In the rows, zero is written as 128.
Known rows, with every step that occurs:
nefi -> bunukag -> lesu: [144 119 120 136 125 129  97 100 143 127 131 138 117 114 176 120 142 170
 100 112 116 126 129 125 143  80 138 123 106  86]
kori -> metepaf -> bunukag -> labop -> golazo: [139 100 150  86 121 163  81 173 139 134 141 120 144 161 151 127 130 178
 109 113 125 125 150  99  86 111 148 123 170  86]
labop -> ditu: [112 127 116 117 127 122 121 129 119 104 133 115 134 127 134 138 133 146
 136 113 123 123 117 107 120 125 127 115 137  73]
ditu -> labop -> golazo -> mogav -> bunukag: [159 134 113 114 104 166  69 105 130 148 119 133 134 147 129 158 101 124
  91 102 135 125 151 176 114 121 100  96  78 118]
ditu -> labop -> golazo -> mogav -> bunukag -> nefi: [163 140  99 123 113 164  57 104 140 150  87 150 129 146 120 160 103 149
 109  94 146 103 160 184 159 119 102  90  85  81]
nefi -> bunukag -> lesu -> ditu: [136 121 103 154 116 107 108 103 145 123 145 133 124 108 143 131 166 175
  93 113 107 132 141 133 165  77 128 117  90  65]
bunukag -> labop: [129 121 166 134 125 130 138 121 132 129 120 134 125 139 139 138 116 162
  85 126 134 121 119 111 128 128 139 121 135 111]
metepaf -> bunukag -> zubi: [157  86 118 125 127 150 140 116 138 131 160 117 120 150  83 122 141 105
 147 113 115 119 141 125 112  77 131 128 135 102]
kori -> metepaf -> bunukag: [144 110 107  98 135 133 114 132 128 112 148 110 136 145 140 104 146 141
 159 125 111 139 165  96 100 121 133 140 143  98]
lesu -> golazo -> mogav -> bunukag -> labop -> ditu: [151 122 152 157 106 154 147  23 143  95 102 136 138 140 126 169 117 172
  62 131 143 131 120 100 131 114 132  87  44  48]
bunukag -> lesu: [129 120 117 136 133 129 117 124 152 128 128 133 120 117 153 120 132 171
 107 127 128 116 125 138 149 117 137 119 138  90]
ditu -> mogav -> bunukag -> labop -> golazo -> lesu: [141 151 166 133  98 156  84 168 123 166  72 152 127 129 165 133  74 124
  86 101 112 119  95 163  99 118 136  94 142  79]
lesu -> ditu -> labop -> golazo -> mogav: [130 123  96 134  93 138  80 142 109 150 126 136 138 123  97 168 128 154
  90 101  98 130 155 170 141 132  89  81  72 125]
golazo -> lesu -> ditu -> mogav -> bunukag -> zubi: [141 151 112 169  94 117 142 120 124 146  92 141 117 114  86 116 112  50
 137 112 101 121 132 196 135 106 118  96 110  74]
lesu -> ditu: [120 129 109 149 118 106 140 127 126 123 140 124 135 125  94 140 150 131
 125 129 118 136 140 131 148 130 116 119 112 108]
ditu -> lesu -> bunukag -> zubi: [138 115 148 141 128 146 145 170 155 135 119 118 107  89  86 116 160  89
 137 121  99 106 158 174 123  98 147 104 115 140]
nefi -> bunukag -> labop -> golazo -> lesu: [122 111 165 128  97 157  69 159 115 154 113 151 117 132 173 129 110 145
  77  95  88 146 109 133 109  93 140 102 128  85]
nefi -> bunukag -> labop: [140 123 163 133 117 131 121 102 125 129 128 143 122 139 159 139 125 160
  71 108 127 134 119  96 119  89 142 126 102 106]
labop -> ditu -> mogav: [122 149 121 116 121 116 120 156 103 126  99 128 142 113 152 139 107 149
 131 101 104 103 101 117 111 116 119 106 126  91]
lesu -> bunukag: [132 129 144 131 121 138 130 166 124 129 131 125 128 127 153 138 141 127
 130 135 107 137 137 134 126 106 125 120 108 163]
kori -> metepaf -> bunukag -> labop -> ditu -> mogav: [134 126 141  93 126 120 115 148 105 112 113 122 144 145 173 129 111 195
 115  97  97 105 132  71  79 107 138 115 151  46]
kori -> metepaf -> bunukag -> labop: [141 102 146 101 135 135 121 123 131 116 143 120 130 163 149 115 137 174
 115 125 120 129 158  79  96 122 146 134 153  81]
mogav -> ditu -> lesu: [126 141 130 117 139 130 133 127 165 117 108 106 119  80  99 120 134 105
 133 111 163 113 143 146 136 160 139 128 118 134]
metepaf -> kori: [141 129 141 124 123 141 131 126 114 125 105 120 107 149 126 146 125 128
 140 161 106 130 128 133  90 130 130 140 119 113]
ditu -> lesu: [122 130 132 132 139 125 131 130 146 130 113 119 115  86  99 116 140 132
 133 118 109 110 144 142 127 142 148 118 129 103]
nefi -> bunukag -> labop -> ditu -> lesu: [119 119 156 126 131 120 115 108 133 113 116 123 121  99 134 137 142 183
  84  84  99 110 122  92 110  98 155 103 111  28]
nefi -> bunukag -> labop -> golazo -> mogav: [151 112 165 123  93 161  77 112 134 154 114 157 131 133 170 154 117 179
  41  97 121 139 105 125 106  77 141  96  65 114]
lesu -> bunukag -> nefi: [140 131 132 136 130 135 121 164 137 131 103 140 123 129 148 140 140 152
 150 130 121 114 149 136 169 105 122 117 114 123]
golazo -> lesu -> ditu -> labop: [104 125  96 154 112 109 111 140  85 130 127 132 113 125  97 132 125 116
 137 110  62 146 165 158 152 159  90 101 120  89]
mogav -> ditu: [128 140 130 116 127 134 129 119 147 111 121 117 133 123 133 134 124 102
 124 122 182 128 131 136 144 148 120 139 122 158]
kori -> metepaf -> bunukag -> labop -> ditu -> lesu: [120 102 136  95 145 128 120 129 141 101 133 105 127 120 126 112 152 196
 125 102  92 108 162  71  90 131 164 112 163   4]
kori -> metepaf -> bunukag -> lesu: [140 104  99 107 143 131 101 123 151 115 150 116 123 137 164  96 152 186
 137 128 109 122 168 105 119 114 146 131 154  61]
golazo -> lesu -> bunukag: [117 124 142 141 114 138 120 174 107 133 119 133 107 121 165 121 128 103
 144 134  67 153 133 151 126 120 121 107 116 137]
kori -> metepaf -> bunukag -> nefi: [147 116  97 104 142 131 104 126 139 114 122 128 126 150 136 107 145 166
 178 123 122 114 180 103 143 118 135 137 150  62]

Rows:
[140  94  75 141 130 123 110 116 119 126 171 116 122 138  99 146 150 195
 122 107  82 123 176 121 157 107 101 109 118  50] => metepaf -> bunukag -> lesu -> ditu -> labop
[145 110 123 171 109 151 129  56 154 124 106 149 120 105 139 137 132 189
  84 145 116 123 134 143 165 118 132  91  45 106] => bunukag -> lesu -> golazo -> mogav
[124 130 145 152  99 142  98 146 134 143 120 134 125 139 117 148 120 125
  86 119 115 149 121 157 128 128 131  97 138  42] => mogav -> bunukag -> labop -> golazo -> lesu -> ditu
[148  90 153 122 131 144 135 113 125 130 153 125 129 159 128 137 124 177
 103 117 115 127 126  81 107 100 136 129 139  84] => metepaf -> bunukag -> labop
[142 126 147 132 113 137 133  49 140 110 111 132 133 146 154 158 113 167
  60 113 145 128 104 110 112 111 138 101  85  37] => golazo -> mogav -> bunukag -> labop -> ditu
[141 132 126 120 110 135 130  84 148 119 106 131 126 115 140 142 122 116
 101 122 170 137 119 148 140 147 120 118  66 165] => golazo -> mogav -> ditu
[134 165 111 164 105 103 126 125 108 147  92 138 122 111 122 129 108  87
 133 119  88 139 122 166 131 129 111 103 103  76] => golazo -> lesu -> ditu -> mogav -> bunukag
[122 108 160 159 114 145 146  63 142 109  89 130 124  88  95 155 133 197
  71 119  97 105 129 105 134 137 150  67  51  46] => bunukag -> labop -> ditu -> lesu -> golazo -> mogav
[138 124 165 106 100 166  97 127 158 138 103 139 139 128 151 161 108 156
  51 105 184 128 106 144 128 137 134 100  93 153] => bunukag -> labop -> golazo -> mogav -> ditu
[132 109  71 119 134 114  97 125 125 111 165 110 125 138 121 120 158 190
 133 114  81 125 209 125 145 125 109 116 135  45] => kori -> metepaf -> bunukag -> lesu -> ditu -> labop
[111 148 116 163 101  99 125 162  91 151  90 142 120  97 121 126 109 115
 137 115  60 129 117 158 140 136 114  97 112  99] => golazo -> lesu -> ditu -> mogav
[150 118 124 164 117 148 114  74 151 114 126 137 121 109 151 130 147 173
  98 131 115 124 143 116 163  80 133 114  63  96] => nefi -> bunukag -> lesu -> golazo
[140 168  98 173 111 101 118 125 121 147  63 152 119 114 113 127 103 113
 155 111 100 114 137 170 179 125 115  96 109  37] => golazo -> lesu -> ditu -> mogav -> bunukag -> nefi
[119 135 130 106 100 170  63 219 109 137 115 122 124 124 164 148 111  87
 131 100 110 139 159 187 131 147  85  98 123 179] => mogav -> ditu -> labop -> golazo -> lesu -> bunukag
[150  98 111 103 127 145 125 125 140 114 149 115 123 155 103  95 150 100
 162 122 123 118 172 125 101 103 142 135 153 100] => kori -> metepaf -> bunukag -> zubi
[149 156 150 143  97 134 103 165 137 158 101 137 151 128 121 164 105 150
  70 104 143 110 110 146 122 104 123 101 119  85] => lesu -> ditu -> mogav -> bunukag -> labop -> golazo
[157  92 104 141 114 156 118  59 156 108 128 132 122 123 148 119 153 203
 114 144  99 129 176 111 137 112 139 106  60  78] => kori -> metepaf -> bunukag -> lesu -> golazo -> mogav
[129 134 185 123 128 146 144 158 163 118 103 117 118  89 136 141 138 136
  89 117 150 115 144 136 134 142 144 117 108 156] => mogav -> ditu -> lesu -> bunukag -> labop
[126 118 183 125 118 166 101 219 153 152 111 125 122  98 135 146 138 166
  86 113 103 111 135 145 111 108 155  92 134 124] => ditu -> lesu -> bunukag -> labop -> golazo
[145 116 133 160 107 149 139  64 132 123 109 145 131 117 110 148 126 143
 102 146 115 134 135 129 147 128 120  96  32 146] => lesu -> golazo -> mogav
[137 129 157 155 132 153 151  67 161  93 101 112 126 108  86 149 133 159
  92 126 134 102 140 100 129 127 153  94  98  17] => mogav -> bunukag -> labop -> ditu -> lesu -> golazo
[131 124 136 158 130 145 142 107 152 119 104 122 120  80  74 126 144 132
 135 139 107 111 156 130 147 142 143 105  83 115] => ditu -> lesu -> golazo
[134 144 159 121 111 119 110 128 101 127  98 144 142 123 186 151 105 182
  75  81 101 107  92  88 105  76 131 108  99  69] => nefi -> bunukag -> labop -> ditu -> mogav
[165 119 127 127  97 175 101  98 166 148 116 139 128 137 102 137 118  82
  97 113 163 124 125 196 112  91 135  96  92 110] => labop -> golazo -> mogav -> bunukag -> zubi
[131 138 137 142 128 150 147  99 168 104 100 111 123  76  77 134 141 104
 136 134 160 114 159 136 160 164 133 113  75 146] => mogav -> ditu -> lesu -> golazo
[172 136 119 171 115 154 134  27 161 117  77 152 125 135 105 151 121 142
 124 143 154 116 152 145 185 117 121 100  31  82] => lesu -> golazo -> mogav -> bunukag -> nefi
[160 131 105 127 112 165  57 102 153 145 118 137 127 138 152 150 107 167
  73 104 136 116 150 184 133 112 114  89  92  82] => ditu -> labop -> golazo -> mogav -> bunukag -> lesu
[159 137 124 137 115 136 129  56 145 129 114 136 123 137 137 136 120 115
 101 129 146 140 126 146 121 120 126 117  67 107] => golazo -> mogav -> bunukag
[128 144 171 126 111 128 131 188 101 126  96 135 143 124 187 157 108 180
  91 103  94 103 100 104 109  93 126  96 117 108] => lesu -> bunukag -> labop -> ditu -> mogav
[137 123  90 137 107 136  49 154 126 141 148 134 131 119 135 153 146 181
  84  86  98 121 165 156 155  87 104  97 101  73] => nefi -> bunukag -> lesu -> ditu -> labop -> golazo
[164 124 167 169 106 159 151  21 153 119  98 145 130 144 120 160 111 150
  57 146 148 134 130 121 141 118 134  97  34 103] => lesu -> golazo -> mogav -> bunukag -> labop
[122 133  97 145 117 109 119 133 102 125 139 122 134 130  86 152 134 137
 122 114 103 128 168 140 156 144  89 114 107 113] => lesu -> ditu -> labop
[133 133 135 142 142 134 121 172 155 135  92 131 110  89 115 125 150 153
 155 119 100  97 163 150 167 117 140 102 113 100] => ditu -> lesu -> bunukag -> nefi
[161 131 133 170 117 155 144  33 170 123  91 130 115  89  80 136 135 120
 110 140 123 123 155 151 140 131 140  93  22  96] => ditu -> lesu -> golazo -> mogav -> bunukag
[166 124 125 144 106 147 144  51 160 132 117 138 119 139  99 127 126  77
 103 125 158 126 130 177 123  98 135 111  73 109] => golazo -> mogav -> bunukag -> zubi
[111 147 114 146  89 126  85 213  98 168  94 144 136 100 125 134 110 122
 131 101  65 127 112 174 129 127 112  83 127 102] => labop -> golazo -> lesu -> ditu -> mogav
[129 115  89 143  98 139  69 139 130 148 128 140 128 112 118 161 135 199
  71  98  95 118 153 181 160 123 104  74  84  85] => bunukag -> lesu -> ditu -> labop -> golazo -> mogav
[128 129 184 108 119 171  98 211 172 137 104 113 130  92 139 153 137 141
  84 107 155 113 135 148 122 133 147 103 128 158] => mogav -> ditu -> lesu -> bunukag -> labop -> golazo
[162 160 119 159 103 114 148 114 142 142 104 131 134 119  74 136 122  71
 124 114 142 104 136 178 138  96 119 111 102 100] => lesu -> ditu -> mogav -> bunukag -> zubi
[107 120 124 124 108 151  75 187 116 150 115 135 124 122 141 119 113 112
 136 113  91 141 117 161 115 133 129 101 154 107] => labop -> golazo -> lesu
[136 116 123 161 123 148 133  97 154 115 119 134 124 112 125 131 138 172
 109 149 125 114 141 131 167 122 135 107  96 100] => bunukag -> lesu -> golazo
